Each row was made from one small tree. The marks that hang from a mark follow it in brackets, in the order of their numbers. Every link used is in the known rows. Write each row's tree.
Known rows:
z624[z599[z579 z837]]: [-11.6  20.8  10.8 -17.2 -28.8 -13.2 -20.9 -19.5 -38.2  19.4   5.5  24.1
  -2.9 -44.8   3.1   4.3 -24.2 -42.6  15.0 -34.4  16.5  11.1  22.7 -61.3
   6.8]
z837[z102 z327 z599[z624]]: [ 10.3  -6.2   3.1 -28.5 -31.9 -21.2 -35.3   5.9 -10.5  29.0  -2.5   5.4
  17.1  -4.8 -25.3 -21.9 -75.7 -23.6  11.2  -6.8   9.4   1.5  33.1 -10.5
  27.4]
z327[z837]: [ 17.2  37.8   0.4 -38.4 -55.8  -0.3   0.3   6.4  -3.3  -4.6  12.8  26.0
 -12.6 -20.5 -17.7   7.7 -19.1 -21.0  27.9 -47.9   4.4  27.5  -0.1 -32.3
   9.0]
z599[z579 z837]: [ -3.1  24.6   6.5 -21.8 -50.6  -6.3 -10.7 -13.9 -18.4  13.0   4.4  20.7
  -1.4 -40.0 -12.1   4.2 -19.2 -43.0  20.6 -48.9  21.5  15.5  20.4 -53.0
   9.8]
z102[z837[z327 z599[z579]]]: [  1.2 -10.2  -4.3 -13.3 -29.7  -7.0 -33.4 -21.6 -19.5   6.6  -2.3  11.6
 -18.4 -23.8 -16.0  15.0 -58.5 -54.7  10.4 -27.0   1.9  -3.2  18.2 -23.3
   0.1]
z579[z624]: [  1.2  60.4  16.7 -34.0 -54.1   2.1   9.2  13.0 -20.3   9.9  -1.1  20.4
 -11.5 -27.2 -23.1  -8.9 -17.8 -28.0   7.1 -36.3  -9.4  18.0  20.6 -36.6
  17.0]
z837[z102 z327 z599[z579 z624]]: [  6.3 -16.4   7.6 -13.6 -24.6 -25.7 -37.6  -9.7 -11.6  31.1  -6.3   5.3
  18.0  -8.7 -12.3  -8.5 -78.1 -37.5   7.2 -19.2   8.5   3.2  45.4  -5.6
  21.9]
z837[z102 z327 z599]: [ -5.8  -5.9   3.2 -26.7 -20.0  -6.1 -24.9  16.1  -7.6  10.3   1.2   7.1
   0.1  -3.6 -29.7 -17.9 -50.4 -23.8   9.9  -7.8   6.8  -0.1  25.3 -10.4
  16.3]
z102[z837[z327 z599[z624]]]: [ 19.5   2.3  -5.4 -28.3 -44.7 -17.2 -40.2 -12.0 -21.1  19.5  -2.8   9.8
  -2.4 -20.1 -23.4  -2.4 -78.2 -43.3  16.9 -17.2   7.8  -1.5  10.9 -27.1
  15.5]
z327[z102 z837[z599]]: [ 20.2  14.5  -7.7 -34.2 -40.5  17.6 -22.0   0.1   4.8  11.4  17.7   4.5
   6.4 -31.9 -25.7  17.7 -25.8 -38.1  29.6 -35.9  36.8  15.4  14.3 -43.3
  -7.0]
z599[z579 z624]: [ 16.0  40.2   6.5 -30.1 -62.6 -26.2 -21.6 -15.7 -16.3  18.6 -10.4  32.7
  19.6 -23.5  -5.0  -4.9 -37.4 -33.4   5.8 -53.5   0.3  26.1  29.0 -32.3
  27.4]
z327[z102 z837]: [ 12.4  30.7  -3.9 -34.2 -59.5   5.9 -11.6   2.9   0.1   6.5  10.7  10.3
   3.8 -32.2 -17.0   7.6 -14.9 -25.0  26.0 -49.2  23.8  25.5   6.3 -45.0
   3.8]
z579[z599[z837[z102 z327]] z624]: [-10.9  15.0  40.5 -17.0 -33.9   2.8   9.3   8.2 -15.8  38.7  13.9 -22.5
 -20.4 -18.8 -21.4 -14.3 -46.1 -36.7  14.2 -13.4  -0.5 -19.6  30.9 -19.8
   3.9]
z624[z599]: [ -8.0  47.9   7.0 -37.6 -32.2 -13.3 -18.1   7.9 -35.9   1.9   0.7  37.6
   1.2 -23.6  -8.7 -14.5 -13.6 -21.3   7.2 -27.4  -6.3  16.5  11.3 -49.8
  16.9]
z624[z599[z579 z837[z102 z327]]]: [-27.9 -16.6  19.0  -3.4  -9.3 -21.7 -24.3 -12.0 -34.8  33.2   3.1   6.7
  -9.6 -28.7   4.0  -8.7 -50.6 -32.7  12.8 -15.7  12.0  -0.5  32.8 -37.2
  11.0]
z599[z579 z624 z837[z102 z327]]: [ -3.3 -12.4  13.0  -9.0 -46.4 -30.1 -26.0 -17.1 -17.6  40.2  -0.7   2.6
   9.1 -26.9  -4.0 -14.4 -70.6 -35.2  15.7 -29.7  20.7   8.1  35.0 -27.5
  25.7]
z579[z624[z599[z837[z327[z102]]]]]: [-13.4  11.4  21.2 -10.6 -19.1   7.4 -19.4  -8.9 -33.5  48.4  20.7 -10.0
 -12.8 -58.6  -1.2  -4.4 -44.7 -44.7  20.0  -8.9  27.2  -8.4  23.4 -60.5
  -1.9]
z599[z579[z624] z837]: [ -1.7  33.5  18.9 -15.0 -50.3   4.4   6.0 -12.2 -22.2  26.2   6.0   8.4
 -15.9 -49.2  -9.6   7.2 -25.6 -50.4  13.6 -43.1  14.2  11.0  30.2 -50.8
   4.7]

Write each row's tree:
[-14.3   4.3   5.7 -17.5 -20.7  -5.1 -35.6 -13.6 -30.5  32.2  17.9   1.0
   0.0 -49.9  -3.3 -10.6 -38.4 -37.8  24.5 -15.9  36.8  -2.0  13.1 -59.8
   1.8] => z624[z599[z837[z327[z102]]]]
[-17.4  17.3  26.9 -10.3 -47.0   0.1   8.0   0.7 -23.4  32.6  -1.4   3.6
 -12.8 -35.5 -14.6  -4.5 -32.5 -39.1   5.1 -31.6  10.3   5.3  41.3 -43.5
  13.5] => z599[z579[z624] z837[z102]]
[ 36.2   4.6  -3.9 -21.5 -44.3  -2.3 -36.8 -26.3   1.7  33.7   9.8   2.8
  28.3 -36.3  -7.3  26.3 -54.0 -52.5  23.9 -47.2  37.9  19.5  32.4 -39.5
  -2.4] => z327[z102 z837[z599[z579 z624]]]
[-10.3  14.1  19.4 -18.2 -27.7   3.5  -4.9   8.0 -19.5  24.5  -7.8   7.3
  -2.1 -17.2 -19.3   0.9 -38.9 -40.4  -5.1 -22.1  -1.1   3.1  50.1 -22.6
   8.8] => z837[z102 z599[z579[z624]]]
[ 14.6  25.2   6.7 -23.6 -63.0 -19.3 -21.0 -23.0 -19.0  29.6  -1.1  17.9
  16.8 -40.1  -6.1  -0.9 -43.5 -44.9  22.2 -51.4  24.3  16.8  27.1 -52.5
  18.8] => z599[z579 z624 z837]
[  2.6   2.7  -7.0 -25.9 -34.7  -4.0 -31.0  -2.1 -17.6   2.8   0.4  11.0
 -18.9 -19.3 -29.7   2.7 -54.3 -44.0  18.1 -20.0   6.2  -5.0   5.0 -27.5
   3.8] => z102[z837[z327 z599]]
[-28.0   4.2  16.1 -11.3 -23.4 -15.6 -18.8  -6.4 -38.5  25.2  -3.3  16.2
   2.3 -34.7  -2.4  -9.0 -31.5 -30.1   4.8 -28.2  13.4   6.1  33.9 -53.2
  13.7] => z624[z599[z579 z837[z102]]]
[ 22.5  44.1  21.9 -41.1 -66.4 -14.9  -9.8  -8.2 -16.6  29.7   6.2   2.6
  18.7 -28.0 -18.3 -11.9 -37.3 -39.0  25.2 -41.7  16.9   0.8  17.0 -48.0
  13.2] => z579[z599[z624 z837]]
[ 43.3  21.1  -3.0 -42.9 -48.0  -4.5 -21.8  -3.5  -2.7  17.2  14.5  13.5
  10.9 -22.3 -20.1  13.4 -57.5 -37.7  31.0 -35.1  18.8  17.9  14.5 -30.0
   8.7] => z327[z837[z599[z624]]]
[ -3.1  16.4   4.4 -11.4 -46.4  14.8 -20.6 -15.3 -25.4  26.4  -7.3  -0.1
  -6.1 -45.9 -18.9  21.1 -38.9 -65.4   0.6 -34.9  17.0  -2.0  36.1 -53.1
  -8.0] => z327[z102[z837[z599[z579[z624]]]]]
[ -0.2  16.3  18.1 -22.8 -43.2   5.5 -20.8 -10.8  -6.7  30.7  18.3 -18.0
   6.2 -30.9 -15.7  -7.7 -31.7 -45.7  27.9 -30.5  31.2 -11.5  14.7 -43.5
  -3.3] => z579[z599[z837[z327[z102]]]]
[ 12.0   2.7   6.9 -13.2 -48.8 -24.5 -27.8 -30.9 -14.6  37.1   8.9  10.2
   4.9 -38.3   0.3  -2.4 -63.6 -47.0  25.1 -38.1  22.5  10.2  21.9 -33.8
  19.5] => z599[z579 z624 z837[z327]]
[ -0.2   3.3  10.9  -5.6 -16.8  13.0 -26.2 -15.8  -8.3  37.4   8.9 -10.2
  -2.8 -37.4 -11.7  12.0 -47.9 -56.2   8.8 -22.8  18.6  -2.3  43.8 -27.5
  -5.3] => z837[z327[z102] z599[z579[z624]]]
[ 17.5  -6.4  -1.5 -15.3 -29.4 -12.2 -51.6 -27.6  -6.8  40.4   2.6   0.4
  30.0 -31.6  -4.9   3.3 -68.4 -51.5  13.9 -27.3  31.2   5.4  40.1 -27.5
  10.1] => z837[z327[z102] z599[z579 z624]]
[-17.5  -3.3   9.4 -17.4 -40.7 -12.0 -11.0   7.3 -13.8  19.8   6.3   2.6
  -9.7 -21.8 -23.9 -25.0 -41.7 -24.5  20.9 -20.0  19.1   0.8  14.2 -30.6
  20.1] => z599[z837[z102 z327]]
[-13.7  -2.2  11.7  -7.9 -10.0 -15.4 -28.7 -24.3 -33.9  27.1  11.5  13.2
 -13.4 -42.9   8.2   2.4 -46.2 -44.6  19.0 -24.6  12.0   1.6  21.9 -43.6
   4.0] => z624[z599[z579 z837[z327]]]
[ 23.7  21.8   1.7 -30.8 -43.1 -17.1 -33.0 -17.5 -16.0  21.0  -4.1  23.4
  24.9 -24.0 -11.6   4.0 -52.1 -47.4  10.7 -36.6  10.5  15.3  36.2 -32.6
  16.4] => z837[z599[z579 z624]]
[ 38.0  14.2  -6.6 -37.2 -50.7   2.3 -33.3  -8.2   3.5  29.3  14.6   0.6
  26.1 -34.3 -21.9  10.4 -52.6 -40.1  29.5 -36.8  40.1  17.7  20.2 -42.5
   2.2] => z327[z102 z837[z599[z624]]]
[ 11.3   4.0   1.2 -36.3 -35.2   2.6  -7.6  19.7   0.0   4.4   8.9   8.3
  -1.5  -9.4 -30.2   5.3 -37.9 -23.9  21.5 -26.8  13.9  10.9  18.9 -21.9
   5.4] => z327[z837[z102 z599]]
[ 21.8  16.9  11.7 -22.0 -29.2  16.3   0.4  -9.0  -5.6  17.6  17.7   6.3
 -18.7 -33.3 -10.0  36.5 -42.3 -53.4  20.7 -39.4   3.9  12.0  32.6 -24.4
 -11.8] => z327[z837[z599[z579[z624]]]]
[  1.5  13.1  -6.8 -22.3 -43.2  -3.0 -26.2 -14.6 -23.8   2.0 -10.2  21.9
  -7.1 -27.2 -21.2  14.8 -35.5 -53.6   6.7 -39.0   5.6   6.5  20.1 -41.8
   0.7] => z102[z837[z599[z579]]]
[  6.1   9.7  14.3 -12.8 -14.8   5.0 -13.0 -11.5 -14.2  24.0   7.0   4.8
 -16.8 -27.8 -10.9  14.7 -54.0 -52.6   7.4 -20.3  -4.0   0.2  39.8 -13.1
   1.1] => z837[z327 z599[z579[z624]]]
[ -7.2   7.7   0.2 -19.4 -44.6   0.1 -26.5  -8.8  -7.8  25.7  14.2  -4.6
   1.8 -45.1 -18.9 -11.8 -32.7 -36.9  30.5 -29.8  41.2   3.8   9.1 -49.8
   6.7] => z599[z837[z327[z102]]]
[ -9.8   9.1  10.0 -22.7 -17.5 -10.7 -25.4  -6.9 -34.0  21.1  17.5  15.2
 -13.6 -37.7  -3.7 -13.4 -41.8 -33.2  24.2 -15.9  14.9   1.1   8.8 -47.6
   8.6] => z624[z599[z837[z327]]]
[-21.6  -4.6  25.4   1.0 -32.2  -5.3   0.8  -6.2 -18.5  37.8   5.5  -6.6
 -21.6 -32.6  -8.4  -5.0 -54.0 -42.0   9.0 -24.8   8.6  -3.2  41.4 -24.6
  10.8] => z599[z579[z624] z837[z102 z327]]
[  1.7  20.2  14.0 -29.3 -65.9 -21.6 -14.0   6.9 -20.5  32.1  -4.6   9.0
  16.3 -26.9 -26.0 -30.5 -47.9 -22.8  18.0 -31.8  26.1  12.6  22.2 -47.2
  31.0] => z599[z624 z837[z102]]
[ -0.1  -1.7  12.2 -19.7 -50.7 -26.4 -22.0  -2.0 -13.9  37.4   4.4   0.7
   9.2 -21.8 -19.1 -29.5 -68.2 -24.3  22.0 -19.1  22.5   4.9  20.8 -29.1
  33.3] => z599[z624 z837[z102 z327]]
[ 25.6  -7.2   5.5 -23.3 -37.6 -13.4 -24.1  -8.0  -3.4  26.4   2.0   9.4
  15.0 -11.7 -12.8  15.4 -65.0 -37.1  15.2 -35.4  14.7  16.9  39.1 -17.7
  12.0] => z327[z837[z102 z599[z579 z624]]]
[  5.5   1.5  18.9 -16.8 -25.6   9.5   2.5   4.9  -6.6  24.8   7.9  -2.6
 -15.5 -20.7 -14.1  23.7 -48.0 -42.1  12.5 -30.5   4.2   8.1  40.8 -16.7
  -2.3] => z327[z837[z102 z599[z579[z624]]]]
[ -8.9  39.9  23.5 -26.4 -29.6   3.8  -0.4   0.4 -44.8  29.6  13.3  14.0
 -18.0 -49.6  -7.2  -4.8 -27.6 -40.9  16.0 -21.6  10.2   3.6  20.6 -63.0
   5.3] => z579[z624[z599[z837]]]
[-10.8  -4.0   1.6  -4.8 -38.9  -3.0 -28.7 -24.1  -9.6  29.6  11.6  -3.2
   2.0 -47.9  -4.6   1.7 -36.3 -48.1  22.7 -39.3  40.4   5.5  22.7 -46.7
   3.3] => z599[z579 z837[z327[z102]]]
[-17.0  -5.1   7.0  -2.4 -14.0  -8.2 -39.7 -29.3 -29.4  37.3  13.9   1.0
   1.3 -52.8  11.5   2.5 -41.7 -49.0  18.5 -27.0  33.7   1.1  26.4 -56.4
  -1.4] => z624[z599[z579 z837[z327[z102]]]]
[  7.0  30.5  13.4 -21.6 -29.0   8.1  -4.6  -6.1 -18.6  17.9   2.9  12.5
  -5.9 -31.8 -15.9  13.2 -32.8 -51.6   6.0 -33.0   2.5   7.4  41.5 -30.0
   0.2] => z837[z599[z579[z624]]]
